Each row was made from one walk, in order. Every step used is in the known rows, and no mark comes twice. Write each row's walk.
Known rows:
kita sebi soken: [ -7  -8  -6 -40   8 -37 -15  21   5 -37  14  23  12 -46 -18 -20  -6  21
   1  19]
kiposot kita: [ -6 -32 -24  33   7  12  -6   6 -21   9   6  11  -3  -4   6  -4 -10  -5
 -11 -20]
gete soken tolaf kita: [ 11 -16  14  51   9 -13 -15  23  10 -18   3  27 -17 -42   8   2  -6 -39
  -4 -12]
tolaf soken: [  8 -30  -7  19 -21 -35  -6  -2  19  -4   6   6  -8 -11   5   4  -1  -4
  -9 -23]
tolaf soken sebi: [ 19  -9   0  -2 -20 -48 -15  10  31  -4   5   4 -11 -25   7   9 -19   9
   5   4]
kita gete: [ -8  15   9 -12  10  17  12 -10   2  -8   4  13  -2  28   9  10  -9 -17
  23  -3]
sebi soken tolaf: [  5   7  -6   0  -8  -1  16  27  -2 -19   1  17   7 -27  -5 -17   3 -25
  -3   6]
sebi kita: [-12 -37 -11   9  16  -8   5   5   3 -10  23   3 -10   6   7 -15  -2  -5
  -7  -5]
kita sebi: [ -5  11   7 -44  10 -23 -14   9   2 -20   4   5   8 -33  -8   1  -6  17
   9   6]
soken sebi kita: [  0 -19  -5  -8  20 -15  -3  17  12  -6  23   0 -14  -7   9 -10 -19  10
  11  24]
gete soken sebi kita kiposot: [  7   4  16 -27  37 -27 -28  21  24  -8  31  32 -13 -54 -11 -20 -33 -62
  -5  24]
soken tolaf kita: [  3 -15   8  38   8  -5  10  19   8 -10  -3   8  -8  -6  23   7  10 -15
   5 -25]
gete soken: [  7  -1   7  12   2  -6 -26   2   4  -9   6  16 -11 -36 -13  -4 -16 -23
 -10  16]
gete soken tolaf kita kiposot: [ 11   5  30  17  26 -17 -13  23  17  -9   7  39  -5 -55   5  -4  -2 -86
 -10 -24]
tolaf kita sebi soken gete: [-13 -33  -1   2  25 -20  -9  28  17 -29  17  12 -11 -14  22  -1   5 -20
  17  14]
kiposot kita sebi: [-10 -24 -17 -15  16  -8 -20  16 -19 -11  10  16   4 -41  -5  -5 -18  11
   0 -12]
sebi kita gete: [-20 -22  -1  -4  27   8  17  -5   1 -16  26  17 -11  31  16  -4 -13 -21
  17  -8]
gete kita: [ -8 -15 -10  43  26  -6  -1   1  -1   0   1  12  -8 -12  -2 -16  -2  -7
  -8  -2]

Write each row's walk:
[ -2   4  10 -41  33 -20  -2  18  20   4  26  14  -4 -22   6 -15 -17 -33
   4  12]
soken sebi kita kiposot
[ -8 -16  -9  29  19  23 -18   1 -16  -8  13  44 -16 -16  -2   2 -37 -47
   3  -9]
kiposot kita gete soken
[  5  39  22  -7   8  23   1   6  -2 -18  -3  30  -7 -26  -4  10 -20 -68
  20   4]
kita gete soken tolaf
[ -2 -34 -19  50   6  -9   1   0  17   8   2   4 -26  -4  20   7   3 -58
   0 -13]
tolaf soken gete kita
[ 14  23  12   8  -3  10  -9  16  -2 -10  -4  20  -6 -55 -14   0 -11 -56
   0   7]
gete soken tolaf
[ -6  -8 -12   1   1  22  11  14   0  -2   5   3  -9  11   8  -5   6 -45
   7  27]
sebi soken gete
[ -9   1  -2 -47  11   0  -4  21   3 -19  10   6   1 -23  -1  -4   0 -34
  19  30]
kita sebi soken gete
[ -4   3  11   0  24  13   7  13   1 -28  23  35 -15 -20   2  -3 -24 -75
  15  -1]
sebi kita gete soken tolaf
[ -7 -18 -21 -18  10 -11  -3  41 -21 -28   9  34  13 -65 -10 -22 -15 -12
  -3  -8]
kiposot kita sebi soken tolaf
[ -7   6  19  24  19   9  22  12   7 -14   1  20 -10  20  33  16   0 -31
  29 -25]
soken tolaf kita gete
[ -9 -12   3  36  17   0  23  24  12 -36  12  37  -6   9  23  -4  -2 -27
  20 -17]
sebi soken tolaf kita gete
[-10  -3 -11  33  30  26   9   2  -4  17  -3  -1 -17   9  14   1   4 -59
   9  14]
soken gete kita
[  0  18  15  -2  13  10 -14  -7   5 -20   8  31 -13  -7  -9   7 -25 -40
  13   9]
kita gete soken
[-13 -15   4 -26  33 -11   6   5  10   1  28  15   4 -11   4 -20   1 -47
 -12 -18]
sebi kita kiposot
